In the rows, zero is written as 128.
Known rows, with every way that one mark hangs from another:
J477[J743]: [ 84 175  97 185 138 127 152 104 136 154 125 138 210 162  93  79 164  34
 156]
J477[J743[J310[J500 J676]]]: [ 90 146 127 158 100 120 141 130 142 146 120 127 161 110 107  67 105  89
 105]
J310[J500 J649[J953[J253]] J676 J743[J477]]: [168 139 102  53 110 129  95 172 149  89 159 152  56 140 202 174  59 173
 106]
J743[J310[J500 J649 J676] J477]: [107  85 169  80 114 131 108 121 130 103 140 130 116  47 132 113 118 163
 101]
J310[J500 J649[J953] J676 J743]: [165 171  93  85  93 145 127 192 137 112 132 129  56 186 191 155  71 174
 136]
J310[J500]: [137 146  77 184 123 121 132 130 148 107  91 124 172 132 115  91 166  91
 145]
J500[J310[J649[J953[J253]] J676 J743[J477]]]: [172 104 125  97 144 118 102 131 116 148 142 136  57 131 142 188  85 182
  99]
J500[J310]: [143 112 104 216 154 109 133  94 115 164  78 110 162 124  62 115 181 110
 136]
J500[J310[J649 J676 J743]]: [163 130 133 130 144 124 139 134 111 167 133  94  87 165 144 137 106 159
 100]
J981[J649]: [139 139 112 225 158 175 160  91  98 137  71 138 182 105 140 124 205  79
 180]
J310[J676 J743[J477]]: [111 152 133 121 132  96 141 129 126 120 147 162 124 124 136 135 116  91
 125]
J477[J743[J310]]: [ 63 135 152 175 123 125 160  99 128 157 124 125 194 127  59  71 157  52
 142]
J743[J310[J500 J676] J477]: [101  91 155 128 109 102 115 117 133 104 113 150 133  32  98 105 128 132
 103]
J253[J953[J649]]: [155 147 120 203 159  81 126 128 113 137  96 105 192 148 128 161 154 153
 118]
J310[J649[J953]]: [128 136 104 134 123 165 121 130 126 128 100 125 138 156 106 157 166 128
 202]
J953[J253 J649]: [174 108 114 168 138  99  83  97 172 143  98  85 191 116 141 153 146  81
  97]
J253[J953]: [129 154 104 220 163 104 153 133 104 119  87 128 186 150  95 140 169 130
 161]
J310[J500 J649]: [144 138  95 129 130 154 127 134 144 106 119 102 153 149 151  99 155 125
 145]
J953[J649]: [143 130 120 172 132 101 109 102 146 151  99  97 194 128 119 135 170  90
 125]

Rows:
[101 144 127 112  89 152 127 148 134 145 131 128 121 131 124 104  90 140
 127]
J477[J743[J310[J500 J649[J953] J676]]]
[137 118 134 112 153 120 135 121  94 147 147 143  84 163  99 160 141 169
 136]
J500[J310[J649[J953] J743[J477]]]
[139 124 131 152 149  83 135 114 107 155 132 145 105 118 108 136 119 132
  92]
J500[J310[J676 J743[J477]]]
[146 119 146 104 155 112 130 118 105 153 158 124  89 133 141 141 110 163
  91]
J500[J310[J649 J676 J743[J477]]]
[159 166 110  88 111 136 139 174 143 111 150 107  89 177 206 117  80 146
 104]
J310[J500 J649 J676 J743]
[123 128 123 109  94 151 108 146 152 139 130 118 118 120 140 117  72 133
 108]
J477[J743[J310[J500 J649[J953[J253]] J676]]]
[132 160 106 113 118  90 135 152 140  97 148 162 107 125 166 114  96 117
  98]
J310[J500 J676 J743[J477]]
[ 95  79 174  91 130 133 124 108 127  94 145 128 140  69 105  96 158 144
 122]
J743[J310[J500 J649] J477]
[ 88  77 193  86 126 134 116 101 119 123 138 129 132  48 105 131 136 140
 127]
J743[J310[J649 J676] J477]
[191 116 113 124 130 130 109 147 123 161 116 106  57 163 144 185  79 178
 108]
J500[J310[J649[J953[J253]] J676 J743]]
[ 76  73 197  98 142 136 131  87 116 115 143 128 155  67  78 116 175 121
 146]
J743[J310[J649] J477]
[ 97 140 142 114 104 145 136 134 138 144 144 109 146 124 138  73  98 117
 102]
J477[J743[J310[J500 J649 J676]]]
[168 125  90 219 143 182 126 105 110 131  54 151 147 104 141 177 177 101
 190]
J981[J649[J953[J253]]]
[112  89 154  76  97 138  99 137 125 104 124 151  89  55 115 146 109 188
 130]
J743[J310[J500 J649[J953] J676] J477]
[124 147 129  73 141 125 147 142 132  87 183 138 115 165 174 104 130 129
 117]
J310[J500 J649 J743[J477]]
[130 153 111  69 122 134 134 160 124  88 166 162  84 172 156 141 120 158
 148]
J310[J500 J649[J953] J743[J477]]
[145 161 115 103 128 139 156 160 140 102 155 103 114 200 176  99 124 124
 124]
J310[J500 J649 J743]
[ 96 116 148 126 117 156 127 114 138 151 133 117 151 139  92 120 125  95
 149]
J477[J743[J310[J649[J953[J253]]]]]
[159  99 130 110 158 119 115 119 113 140 147 135  80 153 112 173 125 163
 117]
J500[J310[J649[J953[J253]] J743[J477]]]
[ 68 130 167 131 128 151 155 104 126 156 147 106 181 140  90  77 150  79
 142]
J477[J743[J310[J649]]]
[153 173  92 144 105 104 145 169 147 112 121 128 108 160 169 109  92 112
 107]
J310[J500 J676 J743]
[134 125 131  73 140 136 119 134 133 103 164 150  97 162 143 177 122 125
 153]
J310[J649[J953[J253]] J743[J477]]
[ 94  82 178  84 110 143 105 118 113 124 122 151 103  54  88 166 128 167
 153]
J743[J310[J649[J953] J676] J477]
